Known rows, with every way that one mark hangs from another:
j833(j956(j174(j972(j20 j855)))): [ -2.1  -7.9  -0.9  14.7  15.7  -5.3   7.7  -1.6 -11.3  -5.2 -17.8  -2.1
  -1.9  15.5 -16.5 -15.2  -4.1 -14.2  14.6   6.8  11.2 -18.7 -15.5  -8.6
   0.4  26.7   5.5 -10.7  16.8   0.3]
j964(j972(j855(j299))): [  1.1   6.3 -10.6  12.2 -19.0   6.8   5.7  17.9 -60.6  -3.8  16.3  -0.6
   5.7  13.1  -8.3  -3.7  21.2   1.0  33.5  17.7  -5.9 -24.0 -11.8 -25.0
  15.6   9.0 -17.9   8.8   6.6   2.3]
j174(j956 j972(j20 j855(j973) j964)): [  2.7  -6.7   7.0  -6.1  14.3 -15.0 -19.0   0.8  44.1   1.5  -5.5  -7.0
  -1.2 -22.4   7.5 -14.0 -19.6   2.9 -18.1 -15.5   8.5  19.3  14.1   0.6
 -25.5  -6.5  15.7 -16.3 -16.4   3.0]
j174(j956 j972(j964)): [  3.6 -15.0  -0.6   3.8 -20.7  -1.3   5.2   3.7   7.5  31.3  -2.2  -8.0
  18.7  -0.7  27.2 -38.6   2.6  16.8   8.0  17.3 -32.0  23.4   3.9 -26.0
  -3.2  19.3   6.2  -4.4   2.0  -7.9]
j299(j855 j973): [  0.1   7.0   2.6  32.5  -9.8  14.8   9.1  11.6   0.8  72.9   4.6   1.7
  14.4  31.3  10.6  12.0  42.8  -8.2 -20.5  36.3 -27.6  -5.8   1.5 -48.2
  19.5 -13.3 -18.8  17.2  13.5  -2.3]
j833(j956(j174(j972(j20 j855(j299) j964)))): [ -4.9   5.0   3.0   9.5  11.2  -0.4   8.2 -16.0 -17.2  -9.3 -34.5  -3.2
  -9.3   9.1 -15.2   0.0 -24.6  -9.6  32.3   5.0  15.0  -7.8 -12.8  24.8
   6.7  14.4  -4.5  -3.6   5.9  -2.4]
j972(j20 j174 j855(j973)): [ -3.3  -0.5  -0.1 -21.8  18.8   5.8 -11.8   6.4  36.4  -7.8  18.5   9.7
 -13.3  -4.5 -22.2  29.6  11.5 -15.0 -32.8 -40.2  11.8 -10.9   0.9   7.9
 -12.6 -25.8   5.6 -10.4   5.5   3.1]
j956(j174): [ -0.5  -2.2   0.8   9.1 -22.9   5.9  20.2  13.2 -33.2  43.9   1.7  -2.5
   7.1  32.3  -4.6 -16.2  48.1 -37.6  -4.1   6.2 -38.0   2.3  -9.7 -23.9
 -11.1  13.0  -3.3  -5.8  25.7 -11.6]
j964(j972): [ -1.2   1.2  -3.7 -10.9 -18.0   2.2   8.5  18.1 -51.2  36.3  18.9  -2.7
  22.6  25.9 -12.1  -9.2  44.2 -10.0  20.1  10.6 -18.0  -5.6 -10.8 -47.9
   5.4   9.6 -17.1   3.0  19.3  -2.7]
j972(j20 j174 j855(j299(j973)) j964): [ -4.7  20.4   6.3 -27.8   4.4   8.0  -4.1 -15.5  16.5  -6.8 -23.0  21.1
 -14.2   5.1   0.5  66.7 -24.9  15.9 -19.5 -20.1  19.1  15.1   2.4  49.4
  36.1 -23.8 -17.2  11.5 -10.3  -3.3]
j973(j855(j299)): [  6.1  -3.6  -9.0  31.6 -29.6   7.4  13.4  13.2 -80.8  38.5 -19.4  -1.9
   2.8  15.1  -1.7 -26.0  33.0   6.0  20.5  50.9 -38.8 -16.9 -15.4 -17.3
   4.2  15.2 -16.9   4.8   3.3  -8.7]
j972(j20 j174(j956) j964): [ -3.0  -0.1  -6.2 -44.5   3.0   9.4 -13.6  13.5  29.3  15.6   8.6   9.9
  -2.2   8.7   5.8  21.9  -5.4  -3.9 -32.3 -29.0   7.7  27.8   2.6  10.9
  20.0  -2.1   5.4  -3.9  -2.7 -12.9]
j964(j972(j20 j174(j956) j855(j299 j973))): [ -2.8   6.0  -8.9 -29.0  20.4  -1.2 -11.4  -2.4  -8.6 -52.7  51.3   2.2
   3.2 -21.8 -14.2  20.9  -1.1   0.8   2.1 -13.6  38.6 -12.2   7.4   2.3
   7.7 -14.1   0.4  19.4 -13.6  11.8]
j833(j956(j174(j972(j20)))): [ -3.3  -5.7   2.7   3.5   9.9  -6.7  14.8 -10.1 -20.4  15.3 -19.7  -8.6
   9.5  23.4 -14.4 -17.6   8.9 -17.2  21.8   9.4   1.2 -11.3 -13.9 -13.5
  -2.3  20.7   1.4  -3.9  23.0  -1.9]
j956(j174(j972(j855))): [  1.0 -12.6   1.7  30.0 -13.3  -6.3  26.3  -0.6 -23.2   3.7 -19.2   5.8
   2.5   9.2   4.2 -26.4  12.0 -16.7   5.9  12.3 -30.7 -11.4  -3.5 -21.8
  -9.2  14.9   4.9 -13.0  17.0  -5.3]
j833(j956(j174(j972))): [ -3.7 -13.1   1.1  15.5  -1.4   2.5  24.9 -10.3 -24.8  20.1  -0.4  -9.6
  15.6  20.4 -12.2 -31.3  20.7 -12.6  30.1  25.7 -18.5  -9.8 -18.4 -26.0
  -8.1  31.4  -0.8  -1.2  30.6  -1.9]
j855(j299 j973): [ -0.1   6.1   5.3   8.0 -25.1  12.1   7.6  -3.1 -25.6  35.1  24.7 -23.3
   8.7   5.2  -6.9 -13.7  49.5 -11.3  23.7   7.3 -37.2  -6.3  -3.7  -6.0
 -32.5 -23.1 -10.9  14.8  13.9   4.3]
j956(j174(j972(j855 j964))): [ -2.1  -5.8   8.0  15.3 -10.9  -3.7  20.5  -6.9 -10.3  13.9 -31.6   8.9
  -3.6   8.3   1.4 -12.6  -2.4 -18.9   4.5   0.2 -26.5  12.2  -2.3  -2.6
  -9.4  11.1  -1.7 -19.8  11.7 -11.3]
j833(j956(j174(j972(j20 j855(j299 j973) j964)))): [ -7.3   7.5  13.3   0.8  20.6  -3.5   3.9 -29.9  -0.7 -10.5 -17.8 -10.6
  -9.2  -4.5 -26.0   2.9 -14.6 -17.5  28.9  -4.5  17.4  -1.5  -6.8  31.6
 -21.6  -1.0  -4.4  -2.8   3.7   4.5]

Rows:
[  6.8  -6.5  -2.9  16.8   2.3 -13.3  -8.9  -2.2  10.4 -28.8   5.5 -15.3
   2.9 -28.6  18.9 -29.3 -10.5  14.5   7.0   6.3   5.6 -14.3  14.5  -3.7
 -17.6  -9.3  17.2   5.5 -15.3  11.1]  j174(j956 j972(j20 j855(j299 j973)))
[ -3.6  -8.6  -1.0 -16.9   9.8  19.8 -12.5   7.4  54.8  -2.9  53.1   7.0
  -7.8 -19.0  -9.3   9.8   6.4  -4.2 -34.1 -19.6  -1.9  23.5   1.3   5.8
 -19.4  -0.6   6.6  -9.4  -3.2  -1.3]  j972(j174(j956) j855(j973) j964)
[ -0.2  -2.5 -15.2   0.4 -14.5  26.9  -3.4  13.2  11.4 -23.5  28.8  10.6
 -11.9  -7.7  12.6   7.2 -13.2  16.0  -5.7   1.1  -6.4   8.0  -4.1  19.6
  23.3  13.6   0.6   6.3  -7.4  -7.5]  j972(j174(j956) j855(j299) j964)
[ -0.5  10.6  -7.9 -24.9  13.7  -3.7  -3.4  -4.6 -16.0 -45.5  35.4  13.6
  10.9  -5.6   3.6  37.2 -11.1  25.2  -8.7   5.8  41.1  -5.9   6.0  -1.9
  44.3  -2.1  -9.3  28.4 -16.1  11.3]  j964(j972(j20 j174(j956) j855(j299(j973))))
[ -4.1  -5.5   5.9  28.5   7.4   4.1  18.8 -24.3 -16.8 -13.9  11.5 -15.9
   3.3  -5.0 -22.9 -24.6  10.6 -12.4  38.7  23.0  -6.4 -20.7 -12.5   0.7
 -27.7  13.7  -1.1   5.7  16.1   9.7]  j833(j956(j174(j972(j855(j299 j973)))))
[  5.4   5.6   5.2   3.7  -1.6 -14.0  -6.9 -12.0  15.6 -10.8 -25.8  -1.2
   3.8 -13.2  31.0   3.3 -37.9  36.3  -2.1  16.7  13.1  18.7  14.1  15.8
  19.6   0.1   1.5   9.9 -25.1   4.5]  j174(j956 j972(j20 j855(j299(j973)) j964))
[  1.2  -7.7  -8.0 -18.8  22.2   4.4 -20.5  16.1  49.0 -22.3  46.4   4.5
  -8.2 -16.7  -6.8  12.3   6.0  -7.9 -45.4 -29.1  20.0  -3.5   6.2  -1.3
 -11.1  -9.8  19.7  -5.8  -7.1   4.5]  j972(j20 j174(j956) j855(j973))
[  6.5 -15.0  -5.1  33.3 -12.4  -1.8   4.4  -3.4   2.7 -22.0  27.4 -16.9
  10.0 -28.2  21.5 -46.8   5.1  19.9  16.9  27.0 -18.9 -13.0   8.8 -19.1
 -26.6   4.4  13.7   7.7  -6.6  10.9]  j174(j956 j972(j855(j299 j973)))
[  3.3   0.3   4.5   1.1   5.4 -11.3 -14.5  -8.7  23.3 -18.3  -9.4 -11.2
  -4.6 -28.7  15.2 -12.2 -28.0  13.6   4.8  -5.0   8.7  11.3  15.2  19.3
 -19.1 -14.3  10.3  -0.8 -22.1   6.0]  j174(j956 j972(j20 j855(j299 j973) j964))
[ -7.0  15.1   6.0 -32.1  11.7  11.6 -13.0 -11.6  24.6 -14.4  -4.2   8.7
 -24.3 -11.2 -18.9  48.9 -15.3  -8.8 -10.9 -43.3  16.4   7.0   3.9  53.5
  -4.3 -40.7  -7.8  -2.0  -7.6  -2.2]  j972(j20 j174 j855(j299 j973) j964)
[  3.5  -6.6   0.6 -13.1  -6.1 -11.9  -7.1   5.5  14.2  22.1 -24.3  -6.0
  10.0   0.9  23.5 -21.2 -13.3  12.3  -5.1  -2.2  -6.1  23.9   9.0 -11.5
   3.3   5.6  10.5  -8.4  -6.9  -8.1]  j174(j956 j972(j20 j964))
[ -1.9  20.4   9.3 -10.4   2.1   3.8 -22.1   4.0  11.3  16.8 -18.3  -6.5
 -23.5  -1.7 -15.6  27.0  -3.2 -15.5  -3.0 -30.1   8.2   8.9   1.6  40.0
 -19.4 -33.3  -8.1  -9.8 -10.1  -1.2]  j972(j20 j855(j299 j973) j964)
[ -4.0   1.0   7.4  14.5  19.5  -5.1   8.6 -24.8 -11.5 -19.5  -5.2 -14.5
  -3.5  -4.4 -23.5 -10.8  -3.6 -15.5  28.6   6.2  15.5 -21.9  -8.0  13.5
 -21.0   2.6   1.9   3.1   9.5   9.3]  j833(j956(j174(j972(j20 j855(j299 j973)))))
[ -7.6   7.6   8.1 -40.3  22.1   8.2 -18.2  -1.8  48.8   4.0   1.3  14.1
 -21.7  -6.7 -26.4  47.0  -6.7 -18.6 -34.9 -54.4  15.2  16.0   1.9  33.0
 -11.7 -30.8  -2.5 -18.6  -1.3  -4.4]  j972(j20 j174 j855(j973) j964)
[  0.1   4.1 -19.3 -19.7   8.7   2.4  -7.9  12.9 -25.8 -53.9  34.1  11.1
   1.2  -6.5  -0.4  17.5 -11.0  10.5   4.4  -4.3  35.3 -19.2   1.1  -3.3
  36.4   3.6  -0.6  17.4 -11.5   4.4]  j964(j972(j20 j174(j956) j855(j299)))
[  4.6  17.8   1.0  10.6  -8.8  -3.2  -6.4   8.3 -12.8  10.9 -19.2   0.2
  -5.9  17.4   7.1  26.6   4.0  14.1 -10.0   6.7   7.0  -9.9  -0.8  10.3
  20.6 -11.5 -10.4  12.3  -5.2   4.7]  j972(j20 j855(j299(j973)))
[  9.5 -10.5  -2.8  37.2 -19.8  -4.9  12.4  -6.2  -6.9 -14.9  11.1  -6.6
  19.1 -12.2  37.9 -30.5  -4.8  44.5  10.1  47.1 -16.1  -6.1   7.1 -22.9
   9.8  18.7   5.2  20.4  -9.0  10.2]  j174(j956 j972(j855(j299(j973))))
[  0.5   7.1  -7.5 -11.9   4.1  -8.4 -12.1  28.1 -31.6   5.5  -1.3   6.2
   1.1  19.2 -16.8  11.6  13.2 -12.0   1.0 -12.9  18.9 -16.7  -7.8 -27.4
  14.2   3.2  -8.7 -10.3   2.9   1.0]  j964(j972(j20 j855))
[ -2.0   2.5   9.1   0.6   1.8 -14.6   9.1  -6.4  -2.8   8.8 -51.5  11.3
 -10.9   8.9  -1.4   4.6 -16.7 -25.8  -6.5 -16.1  -4.2  10.5   2.8  12.7
  -2.4  -0.7   2.0 -22.4   4.0 -10.5]  j956(j174(j972(j20 j855 j964)))
[  9.2 -24.8 -13.1  35.3 -16.3  -2.2   3.6  21.2   7.0  -5.1  13.2  -4.5
  13.0  -8.2  26.6 -52.0   5.2  20.5  -0.6  27.6 -22.4 -11.8   0.4 -43.2
  -3.8  30.9  18.7  -5.9   1.9   1.6]  j174(j956 j972(j855))
[ -4.4   3.7  14.1 -14.7  -5.1 -15.4  15.7 -16.1 -14.4  29.4 -52.0   4.2
   3.2  16.1   2.1   1.1  -4.3 -27.1   2.6 -15.1 -16.3  20.5   4.6   8.0
  -3.8  -7.8  -3.0 -13.6  10.8 -13.1]  j956(j174(j972(j20 j964)))
[  5.6  -9.4  -3.7   2.3   1.3 -11.7 -14.6  15.6  27.1  -1.0 -22.5   2.0
  -3.0  -8.2  21.5 -17.7 -28.3  14.2 -13.3  -4.1   6.9  11.7   7.3  -6.0
   2.9  11.9  15.4 -17.9 -14.3  -4.3]  j174(j956 j972(j20 j855 j964))
[  3.8   5.1  -9.5  -7.2   5.0   5.2  -5.4   2.5  15.4 -34.6  21.2  11.3
  -1.4  -4.4  19.4  30.2 -14.0  27.3 -29.4   3.9  24.6  -4.3   6.1  14.5
  36.7  -2.7   4.2  24.8 -15.9   6.3]  j972(j20 j174(j956) j855(j299(j973)))
[  0.9   5.1  12.1  16.6 -21.5  -1.9  16.5 -22.6  -7.5  13.9 -36.3   3.3
   6.3  -1.0  16.5   4.8 -14.7  32.7  20.5  23.2 -22.8  10.4   2.8  10.8
  11.6  -4.3 -16.8   7.6  -1.3   1.0]  j174(j972(j855(j299(j973)) j964))
[ -3.1   0.9   0.1 -36.4  24.7   6.9 -26.7   7.4  62.8 -10.8  29.8   8.8
 -15.5 -18.4 -10.9  29.6 -10.7 -10.4 -48.1 -43.0  25.5  24.3   7.2  23.5
 -12.7 -14.8  10.5 -13.3 -14.3  -1.5]  j972(j20 j174(j956) j855(j973) j964)
